Each row was made from one small tree. Brackets hold a mark, then the marks that hang from it, in alphabetical order. Every link used is in the known rows. Write each row's tree.
In the rows, 128 means zero.
Known rows:
{kotan {tive kefo {suder tanu}}}: [151 138 133 163 154 113 104 129 116 140  79 110 151 154  94 241 130 131
 166]
{tive {kefo mufipi} {tanu suder}}: [172 161 150 163 149 127 116 149 121 128 114 103 151 163 100 158 130  99
 207]
{kotan suder tive}: [144 155 136 141 142 123 133 113 133 141  99 110 151 149  79 216 150 119
 176]
{suder {kotan {tive kefo}} tanu}: [144 121 134 175 154 103 105 149  84 154  75  97 139 147  87 214 119 131
 150]
{tive {kefo mufipi}}: [146 157 137 142 145 168 151 141 100 139  94 107 149 138  76 139 135 102
 184]
{kotan suder {tive {kefo mufipi} tanu}}: [169 161 151 183 152 124 117 152 125 143  92  85 156 156  86 204 122 114
 197]
{suder kotan tanu}: [131 122 133 142 159 105 115 131  92 142 109 108 124 144  98 184 135 122
 170]
{tive kefo suder tanu}: [166 147 137 155 144 132 105 130 116 139 100 107 165 164 106 200 132 116
 193]
{tanu {kotan {tive {kefo mufipi}}} suder}: [151 172 152 179 123 120 113 141 129 131  95 108 153 146  93 188 132 114
 171]
{kotan suder}: [140 151 134 130 147 134 139 113 130 134 114 115 152 152  82 184 152 109
 192]
{tive kefo suder}: [144 150 130 140 136 145 125 119 115 135  91 117 165 153  89 190 139 113
 184]
{tive kefo {tanu kotan}}: [168 145 147 171 132 141 104 143 104 148 105  99 168 155 106 176 129 117
 166]
{kotan {tive suder}}: [142 159 128 131 134 125 125 101 128 138  95 119 144 146  96 222 151 126
 174]
{kotan {suder tanu} {tive {kefo mufipi}}}: [150 148 146 179 166 116 122 150 123 137  85  94 142 147  76 216 123 118
 184]
{suder {kotan {tive {kefo mufipi}}} tanu}: [139 135 141 180 157 108 113 159  86 147  77  90 126 138  87 196 113 125
 166]
{suder {kotan tive}}: [134 142 130 143 133 116 125 121  96 151  91 106 135 140  89 195 140 127
 158]
{dazuv mufipi}: [138 138 126 106 141 159 163 119 106 154 117 120 134 137  80 131 170 101
 167]
{tive suder}: [137 155 128 119 139 136 130 101 125 130 109 124 147 148  98 192 153 115
 189]
{dazuv {mufipi kefo}}: [146 146 129 108 143 172 164 126 107 147 115 117 157 127  69 135 169 110
 160]

Write each row's tree:
[174 152 152 178 130 114  89 140 125 134 117 108 170 168 113 186 132 111
 179]
{tive kefo {tanu kotan suder}}
[127 138 141 172 158 101 101 147 102 129  93 101 130 146 102 196 113 120
 197]
{tive {kefo mufipi} {suder kotan tanu}}
[175 156 142 148 142 102 107 121 131 137 116 112 146 164 106 208 149 118
 181]
{kotan {tive {tanu suder}}}
[166 157 150 157 131 104  94 123 135 130 136 114 151 164 122 187 145 113
 185]
{tive {tanu kotan suder}}
[144 143 131 142 155 103 109 111 126 136  98 116 132 148 103 242 144 133
 170]
{kotan {tive {suder tanu}}}
[137 153 147 176 146 120 100 140 122 127 102 107 143 143 109 200 121 121
 186]
{tive {kefo mufipi} {suder {tanu kotan}}}
[157 158 145 175 119 115 106 130 127 138  92 114 168 156  95 207 138 119
 155]
{tanu {kotan {tive kefo}} suder}
[146 152 139 169 158 118 113 139 119 133  82 104 137 145  93 222 125 126
 182]
{kotan {tive {kefo mufipi} {suder tanu}}}
[126 154 137 160 137 123 116 137 104 131  90 105 143 143  95 176 119 113
 201]
{tive {kefo mufipi} {suder kotan}}
[147 144 137 170 131  96 106 137 107 141  83 108 153 159  87 204 129 118
 166]
{tanu {suder {kotan {tive kefo}}}}
[151 152 139 167 120 144 119 132 107 153  81 106 165 142  87 198 136 125
 141]
{tanu {kotan {tive kefo}}}
[145 159 139 171 116 125 102 120 125 141  81 111 167 148  99 230 133 131
 157]
{tanu {kotan {tive kefo suder}}}
[156 139 138 157 140 103 104 133  97 153 100  94 135 150 105 204 133 129
 167]
{suder {kotan {tive tanu}}}
[147 151 145 176 143 110  95 149 104 134  99  93 143 155 112 185 113 115
 210]
{tive {kefo mufipi} {suder kotan} tanu}
[155 157 144 154 130 114  91 114 132 133 124 110 152 155 128 209 141 125
 187]
{tive suder {tanu kotan}}
[156 165 153 180 132 128  94 141 124 131 108  99 157 151 119 189 122 116
 198]
{tive {kefo mufipi} suder {tanu kotan}}
[136 126 133 153 155  94 110 132  95 149  94 103 122 142  96 215 133 133
 155]
{suder {kotan tive} tanu}
[138 165 137 150 118 116 106 102 134 137 100 118 149 143 109 230 148 132
 163]
{tanu {kotan {tive suder}}}
[182 151 143 170 141 111 102 140 122 142  97 104 163 170  97 207 135 115
 176]
{kotan {tive kefo {tanu suder}}}
[165 166 144 172 143 126 107 140 121 139  88  96 151 152 103 211 125 121
 194]
{kotan {tive {kefo mufipi} suder tanu}}
[143 169 152 187 129 129 118 141 131 139  87  95 159 142  83 204 126 117
 177]
{tanu {kotan suder {tive {kefo mufipi}}}}
